Every row comes from one small tree of marks. The marks that hang from a mark follow it in brackets, in the order of their numbers. Every link used is in the known rows. Which tree was each row made from?
Known rows
Q346{Q37{Q142 Q178{Q255} Q337 Q805}}: [-1.54  4.90  0.49 -0.42  4.48  0.17 -3.74 -4.25  3.99 -2.35  0.00  2.11
  3.98 -3.32 -2.26 -3.51  2.47 -0.28 -2.44  1.10  1.22 -0.69  1.76 -3.56
 -2.29 -0.37 -6.96 -2.85  2.07  2.37]
Q346{Q37{Q142{Q255} Q178}}: [-1.43  2.52 -0.71  0.53  2.60 -0.63 -3.84 -2.21  2.61  1.88 -2.74 -0.80
  1.24 -2.83 -2.32 -4.59  2.92 -1.20 -1.71 -1.29  1.48 -0.80  1.23 -2.04
 -2.90  0.65 -1.25 -1.70  1.73  0.38]
Q37{Q142}: [-1.67  1.33  1.61  1.82  1.16 -0.58 -1.82  0.40  2.89 -1.62 -2.50 -0.45
  1.54  0.05 -0.12 -2.25  2.32  0.74 -1.57 -0.94  1.01 -1.32  0.15 -1.20
 -1.46 -1.94 -2.23 -1.75  0.77  1.91]
Q851{Q805{Q37{Q142 Q337}}}: [-0.48  4.31  1.21  2.74  1.32 -1.17 -0.18 -1.93  3.21 -3.89 -3.42  0.86
  5.47 -1.49 -1.62 -2.17  4.87  3.83 -2.28 -0.52  2.24 -2.27  0.46 -3.10
 -3.24 -0.56 -3.77 -5.83  4.59  2.74]
Q851{Q142{Q255{Q346}} Q805{Q37{Q178}}}: [-0.15  2.33  0.70  4.07 -0.01 -2.78 -0.74 -0.32  1.82  1.07 -1.14  0.43
  5.69 -2.02 -5.34 -3.58  5.16 -3.66 -0.76 -3.09  2.27 -3.24 -0.36 -2.75
 -2.61 -0.07 -2.69 -3.87  2.65 -1.45]
Q306{Q142}: [-1.92 -0.66  1.51  2.02  1.07 -1.12 -1.09  0.14  1.91 -0.78 -0.83 -0.45
  0.12  0.25  0.34 -2.51  1.85  1.16 -0.31 -2.06  1.18 -0.46 -0.07 -0.69
 -0.66 -1.51 -1.09 -1.88  1.01  1.37]
Q851{Q805}: [-1.41  1.65  2.17  2.50  0.75 -1.56  1.48 -0.31  0.75 -1.94  0.70  1.37
  1.05  0.24 -0.82 -1.55 -0.02  1.17  0.09 -2.07  1.24 -1.71 -0.47 -2.08
 -1.47 -0.39 -1.83 -3.37 -0.63 -1.36]
Q178{Q37{Q142} Q255{Q346}}: [-2.03  2.37  1.54  3.47 -0.59 -0.24 -1.50 -0.84  3.93 -1.31  0.91  0.53
  1.92 -2.19 -3.99 -1.84  5.23 -3.34 -2.07 -1.67  2.55  1.34  0.82 -3.01
 -1.60 -2.16 -3.65 -2.19 -0.05 -0.29]
Q346{Q37{Q178 Q337 Q805}}: [-1.18  4.69  1.18 -0.92  5.48 -0.80 -1.01 -3.50  4.50 -2.17 -0.85  1.68
  1.67 -2.23 -1.74 -3.11 -0.05  0.69 -2.79  0.92  1.34 -0.57  2.23 -2.74
 -3.23 -0.62 -4.50 -3.29  1.69  1.91]
Q255{Q346{Q37{Q178 Q805}}}: [-1.16  3.41  1.74  2.97  2.32 -0.94  0.35 -1.88  4.66 -2.16 -0.14  1.53
  0.81 -2.02 -2.64 -3.23  0.65 -3.10 -1.64 -0.06  1.26 -0.25  3.60 -2.42
 -1.85 -1.87 -3.80 -2.33  0.24 -0.09]
Q346{Q37{Q142}}: [-2.12  2.66  1.03  3.72  0.18 -0.62 -2.35 -1.38  3.41 -1.78 -2.45 -0.44
 -0.39 -1.87 -0.62 -2.82  2.47  1.80 -1.13 -1.24  1.33  0.22  1.46 -1.68
 -2.13 -0.70 -1.22 -2.46  2.17  1.45]
Q178{Q37}: [-2.96  1.81  2.13  0.58  1.93 -1.57 -0.42 -0.19  3.08 -0.79  0.02  0.62
 -1.37 -0.97 -2.23 -1.35  1.17 -0.05 -1.73 -2.03  2.28  1.63 -0.40 -1.86
 -2.89 -0.45 -0.51 -3.51 -0.14 -0.37]
Q346{Q37{Q178 Q337}}: [-0.37  3.31  1.82 -0.72  5.72 -0.44 -0.62 -2.19  4.72  0.37 -2.83  0.25
  0.33 -1.26 -2.12 -3.82  0.68  0.96 -3.25 -0.32  1.17  0.19  0.86 -3.15
 -3.93 -0.84 -2.88 -2.45  0.99  1.85]
Q178{Q37{Q337 Q805} Q255}: [-2.49  5.17  1.07 -1.05  2.84 -0.72 -0.93 -3.34  2.39 -2.72  3.21  3.11
  2.21 -2.71 -2.70 -1.02  2.10 -0.13 -2.18 -0.19  2.81  1.26  0.37 -2.81
 -2.39 -0.16 -4.48 -4.07  0.84 -0.38]
Q178{Q37{Q337}}: [-1.66  3.51  1.72 -0.84  3.58 -1.17 -0.07 -1.79  4.02 -1.24 -0.82  0.68
  0.29 -1.07 -2.33 -1.66  2.07  0.99 -3.50 -0.90  2.77  1.51 -0.22 -2.72
 -3.72 -0.86 -1.77 -3.32  1.00  1.04]
Q346{Q37{Q178 Q805}}: [-2.42  3.11  1.39  0.93  3.86 -1.35 -1.23 -1.98  3.43 -1.76  0.25  1.91
 -0.10 -2.03 -1.61 -3.16 -1.00 -0.75 -1.07  0.08  0.84 -0.44  2.33 -1.97
 -2.45 -0.25 -3.01 -3.44  0.27  0.41]
Q142{Q255{Q346{Q37{Q178 Q337 Q805}}}}: [ 0.29  5.93 -0.78  0.40  3.41 -0.30  0.04 -4.71  3.57 -0.25 -0.41  0.87
  3.67 -3.39 -3.40 -4.30  2.80 -2.93 -3.17  0.36  2.66 -0.84  3.72 -3.11
 -2.29 -0.98 -3.54 -1.43  2.18 -0.10]
Q37{Q178 Q337 Q805{Q851}}: [-1.41  4.27  3.00 -1.52  4.87  0.15  0.61 -0.91  2.88 -0.92 -0.59  1.88
  4.24  1.75 -0.48 -3.19  0.96 -1.31 -3.16  2.62  0.92 -1.40 -0.98 -2.27
 -2.02 -0.75 -4.97 -2.75  1.32  4.05]
Q178{Q37{Q805} Q255{Q346}}: [-2.61  3.64  1.37  2.35 -0.20 -0.75  0.31 -1.98  2.74 -2.77  4.21  2.80
  1.44 -2.66 -3.84 -1.17  2.97 -3.89 -1.27 -1.13  2.84  1.40  1.66 -2.65
 -1.10 -1.70 -3.79 -3.12 -0.87 -2.18]
Q306{Q142{Q37{Q178{Q255} Q337}}}: [-1.40  0.78  0.52 -0.29  6.97  0.02 -1.44 -2.30  1.79  0.44 -1.46  0.48
  3.01 -0.94 -3.32 -4.32  3.19  0.21 -2.85  0.01  1.03  0.08 -0.65 -2.14
 -2.48 -1.26 -3.77 -1.67  2.49  1.70]

Which tree is each row?
[-1.85  6.24  0.86  2.60 -1.72 -1.58 -1.33 -2.78  2.10 -0.72  2.05  0.87
  5.72 -1.41 -3.75 -1.59  6.72 -3.62 -2.92  0.10  3.73  0.17 -0.71 -2.05
 -1.12  0.31 -2.72 -1.65  4.52  1.32] : Q178{Q37{Q337 Q805{Q851{Q142{Q255{Q346}}}}}}
[-3.06  5.83  2.48 -0.05  1.73 -0.55  0.49 -2.01  2.62 -2.74  1.15  2.27
  2.48 -0.02 -1.35 -1.18  2.64  0.15 -3.05  1.53  2.70  1.40 -0.77 -2.22
 -2.32  0.13 -3.07 -4.04  2.59  2.97] : Q178{Q37{Q337 Q805{Q851}}}
[-2.05  5.72  2.25 -0.14  3.54  0.89 -0.36 -2.96  2.02 -0.41  1.63  3.16
  2.98 -0.92 -1.70 -3.99  1.78 -1.39 -2.36  1.60  1.43  0.29 -0.51 -3.28
 -2.19  0.97 -5.07 -3.20  1.40  2.13] : Q346{Q37{Q178{Q255} Q337 Q805{Q851}}}
[-0.50  3.35  2.86  3.36  3.35  0.34 -0.13 -0.10  2.45  1.70 -0.63  0.34
  5.79  0.80 -5.41 -3.84  5.89 -4.29 -3.89  0.52  1.18 -0.21 -2.54 -2.70
 -2.16 -1.72 -4.71 -0.11  2.90  2.62] : Q805{Q851{Q142{Q37{Q178{Q255{Q346}} Q337}}}}
[-1.79  3.95 -2.70  1.11  3.18 -1.07 -1.48 -4.70 -0.46 -2.10 -0.21  0.43
  3.80 -2.89 -1.75 -3.19  4.39  2.14 -2.06  0.54  2.64 -0.67  2.07 -0.22
 -0.92 -0.17 -0.80 -1.68  5.82  0.92] : Q306{Q142{Q37{Q337 Q805} Q255}}
[-1.47  6.35 -0.11 -0.33  2.65  0.14 -3.06 -4.05  2.00 -0.22 -1.50  0.81
  5.20 -1.86 -1.50 -4.69  4.22 -0.86 -3.05  2.31  1.96 -1.01  0.87 -2.40
 -2.16  1.44 -3.83 -2.37  4.65  3.77] : Q346{Q37{Q142{Q255} Q178 Q337 Q805{Q851}}}
[-0.94  4.81  2.24  2.31  1.13  0.44 -0.32 -0.06  3.37 -1.53 -4.69  0.16
  4.90  0.51 -0.26 -3.23  6.77  2.36 -3.49  1.08  2.25 -0.72 -1.24 -2.16
 -2.84 -0.85 -2.41 -4.48  5.18  6.06] : Q805{Q37{Q142 Q337} Q851}
[-3.19  2.07  1.37  1.16  0.91 -0.59 -2.93 -0.90  2.51 -0.98  1.13  0.97
  0.83 -2.16 -2.82 -1.64  3.41 -1.08 -1.52 -1.70  2.23  1.40 -0.77 -2.45
 -2.32 -0.43 -3.09 -3.35  0.18 -0.13] : Q178{Q37{Q142} Q255}
[ 1.04  4.13  0.39  2.49  1.79 -2.25 -0.46 -1.92  2.83  0.75 -2.15  0.24
  7.20 -2.34 -5.58 -3.55  6.09 -2.42 -2.51 -1.98  2.58 -3.39 -0.27 -3.43
 -3.31 -0.37 -4.09 -3.61  4.00 -0.02] : Q851{Q142{Q255{Q346}} Q805{Q37{Q178 Q337}}}
[-2.45  4.42 -0.01  1.72 -1.46 -0.01 -1.81 -1.36 -0.68 -0.77  0.49  0.91
  4.41 -0.10  0.30 -2.86  4.34 -1.19 -0.98  1.01  2.06 -1.66 -0.21 -0.57
  0.06  0.70 -1.65 -1.85  3.16  1.86] : Q37{Q142{Q255} Q805{Q851}}
[ 0.46  5.24  0.85  4.09 -1.78 -0.71  0.13 -0.46  1.95  1.76 -2.73 -0.48
  6.45 -0.54 -3.23 -3.48  9.18 -1.94 -3.18 -1.22  3.58 -1.50 -1.65 -2.08
 -2.30 -0.63 -0.93 -2.27  5.49  2.60] : Q805{Q37{Q337} Q851{Q142{Q255{Q346}}}}
[-3.10  2.86  0.72  4.16  1.35 -2.57 -2.00 -0.79  1.22 -3.30  0.80  1.13
  2.09 -1.45 -2.64 -1.32  1.97  0.41 -1.04 -0.50  1.11 -1.30  0.44  0.14
 -1.29 -0.84 -1.92 -2.12  3.64  0.36] : Q851{Q142{Q37{Q805}}}
[-1.95  5.82  0.43  0.59  1.90 -1.24 -3.39 -3.07  1.65  1.26  0.12  1.27
  4.81 -1.53 -2.50 -3.91  3.41 -1.84 -2.31  0.59  1.90 -1.42 -1.12 -1.98
 -2.14  2.07 -3.22 -1.94  4.50  2.41] : Q346{Q37{Q178 Q337 Q805{Q851{Q142{Q255}}}}}
[-0.96  1.67 -1.08  4.92 -2.00 -0.86 -0.84 -2.83  1.37  0.92 -0.44 -1.22
 -0.14 -3.05 -1.72 -4.05  5.09 -0.93 -0.53 -2.89  2.74  0.31  2.42 -1.45
 -0.52 -0.74  0.95 -0.65  2.68 -1.12] : Q306{Q142{Q255{Q346{Q37}}}}
[-1.58  1.85  2.01  2.46  3.06 -1.65 -1.33  0.10  3.37 -2.20 -3.16  1.15
  4.23 -0.98 -2.55 -3.32  2.69  0.51 -1.09 -0.84  1.34 -2.60  0.07 -3.03
 -3.49 -0.33 -4.07 -5.99  2.28  1.96] : Q851{Q805{Q37{Q142 Q178}}}
[-0.25  2.33  0.59  4.89 -2.95 -2.54 -0.40 -0.90  0.12  0.12  1.32 -0.19
  4.07 -1.20 -3.38 -1.69  4.13 -2.63 -0.02 -3.40  2.09 -3.10 -0.43 -1.87
 -0.51 -0.43 -1.84 -0.96  1.44 -2.84] : Q851{Q142{Q255{Q346}} Q805}
[-1.34  5.43  1.19  0.97  1.49 -0.35  0.52 -3.43  3.74 -3.16  3.28  2.69
  3.09 -2.76 -3.85 -1.34  3.70 -2.68 -2.96 -0.23  3.12  1.24  1.69 -3.34
 -1.66 -1.88 -5.06 -3.03  0.52 -0.37] : Q178{Q37{Q337 Q805} Q255{Q346}}
[-0.90  2.26 -0.46 -0.07  3.65 -0.99 -2.73 -0.60  2.46  1.53 -4.43 -0.21
  4.16 -2.19 -2.54 -4.58  4.80 -1.34 -2.09 -1.18  2.29 -2.04  0.47 -1.63
 -3.52 -0.18 -1.51 -3.75  2.64  1.75] : Q805{Q37{Q142{Q255} Q178}}
[-1.87  1.75  1.80  0.47  3.55 -0.17 -1.15 -1.12  2.35  1.76  0.53  1.58
 -1.12 -1.97 -2.66 -4.03  0.41 -1.61 -1.01 -1.66  1.06  0.56 -0.01 -2.88
 -2.86  0.27 -2.59 -2.59 -1.62 -0.98] : Q346{Q37{Q178{Q255}}}
[-0.70  3.99  1.07  2.38  4.55 -1.00 -1.52 -2.22  3.44 -1.93  0.77  1.61
  6.08 -1.97 -5.80 -2.73  4.04 -3.96 -3.32  0.59  1.15 -1.27  0.79 -2.28
 -1.66 -2.45 -6.56 -0.84  2.89  0.61] : Q851{Q142{Q37{Q178{Q255{Q346}} Q337 Q805}}}
[-0.69  4.28  0.88  1.78  1.91 -0.32 -2.13 -2.95  4.29 -1.95 -3.38 -0.39
  1.50 -2.13 -0.64 -2.79  3.44  3.30 -2.95 -0.33  1.55  0.02  1.64 -2.66
 -2.79 -1.13 -2.73 -2.23  3.49  2.92] : Q346{Q37{Q142 Q337}}
[-0.16  6.29  0.03  2.10 -1.19  0.79 -0.11 -2.90  1.74 -1.53 -0.99  0.20
  7.38 -0.29 -0.94 -3.06  6.86 -2.25 -3.30  1.84  2.74 -1.91  1.33 -1.91
 -0.06 -1.53 -3.69 -0.68  4.28  3.04] : Q37{Q142{Q255{Q346}} Q337 Q805{Q851}}
[-0.89  5.45 -1.55 -1.26  4.12 -0.75 -3.79 -5.05  3.22 -0.80 -1.89  0.52
  4.53 -3.83 -2.12 -4.23  2.91  0.07 -3.18  1.12  2.00 -1.46  2.75 -2.45
 -2.71  0.50 -4.02 -2.27  3.79  1.98] : Q346{Q37{Q142{Q255} Q178 Q337 Q805}}
[-2.29  5.79  2.94  3.36 -1.36 -0.66 -1.03 -1.72  2.80 -2.02  3.79  2.43
  5.39 -0.93 -4.09 -0.97  6.01 -4.10 -2.60  0.04  2.77  0.80 -1.63 -2.90
 -0.97 -0.63 -5.54 -2.32  2.77  1.60] : Q178{Q37{Q337 Q805{Q851{Q142}}} Q255{Q346}}
[-2.20  4.51 -0.95  2.47 -1.16 -1.61 -2.05 -3.11  2.65 -2.56  0.83  0.54
  3.67 -3.53 -3.48 -1.85  5.08 -3.37 -1.98 -0.63  3.41  0.03  3.04 -1.70
 -0.92 -1.11 -2.34 -2.26  2.46 -0.60] : Q178{Q37{Q142{Q255{Q346}} Q805}}
[-0.65  3.90  1.87  3.43  0.61 -2.86 -0.65 -0.98  2.65 -2.55 -1.56  1.17
  4.87 -1.42 -2.70 -1.37  4.25  2.99 -1.42 -2.07  2.10 -2.66 -1.22 -2.72
 -3.30 -0.08 -3.14 -5.40  4.51  1.17] : Q851{Q142 Q805{Q37{Q337}}}
[ 0.11  5.41  0.54 -0.06  2.25  0.86 -0.73 -2.37  2.83 -0.25 -1.90  0.24
  8.23  0.08 -2.12 -4.40  5.67 -4.43 -3.96  2.57  1.98 -2.31  1.05 -2.53
 -0.80 -1.53 -5.14 -0.74  3.31  3.83] : Q37{Q142{Q255{Q346}} Q178 Q337 Q805{Q851}}
[-0.80  4.10  3.30  1.61  1.72  0.05 -1.00 -0.63  3.07 -0.15  1.80  1.88
  7.07  0.79 -3.42 -2.72  4.34 -5.26 -2.83  1.01  1.09 -1.97 -1.70 -2.98
 -0.83 -1.58 -7.62 -1.04  1.44  2.64] : Q37{Q178{Q255{Q346}} Q337 Q805{Q851{Q142}}}
[-1.13  5.22  3.08  3.62  1.31 -0.91 -1.28 -1.81  5.08 -1.30 -0.45  1.12
  4.89 -0.41 -3.02 -3.11  3.83 -3.04 -3.16  1.04  1.27 -0.78  0.39 -2.91
 -1.93 -0.98 -5.45 -1.60  3.60  3.61] : Q255{Q346{Q37{Q178 Q337 Q805{Q851{Q142}}}}}
[-0.09  2.86  2.07 -1.13  6.48 -0.57  0.36 -0.46  4.85  0.13 -4.48  0.81
  2.96 -0.66 -2.42 -3.83  2.64  0.70 -3.68 -0.23  1.93 -1.37  0.10 -2.87
 -4.80 -1.39 -3.16 -4.68  1.79  2.98] : Q805{Q37{Q178 Q337}}
[-1.01  6.10 -1.03  0.79  0.51 -1.18 -1.97 -4.71  3.70 -2.75 -0.07  0.32
  5.50 -3.65 -3.83 -1.90  6.12 -2.11 -3.66  0.45  3.72 -0.05  3.09 -2.59
 -1.65 -1.52 -3.73 -2.13  3.90  0.83] : Q178{Q37{Q142{Q255{Q346}} Q337 Q805}}
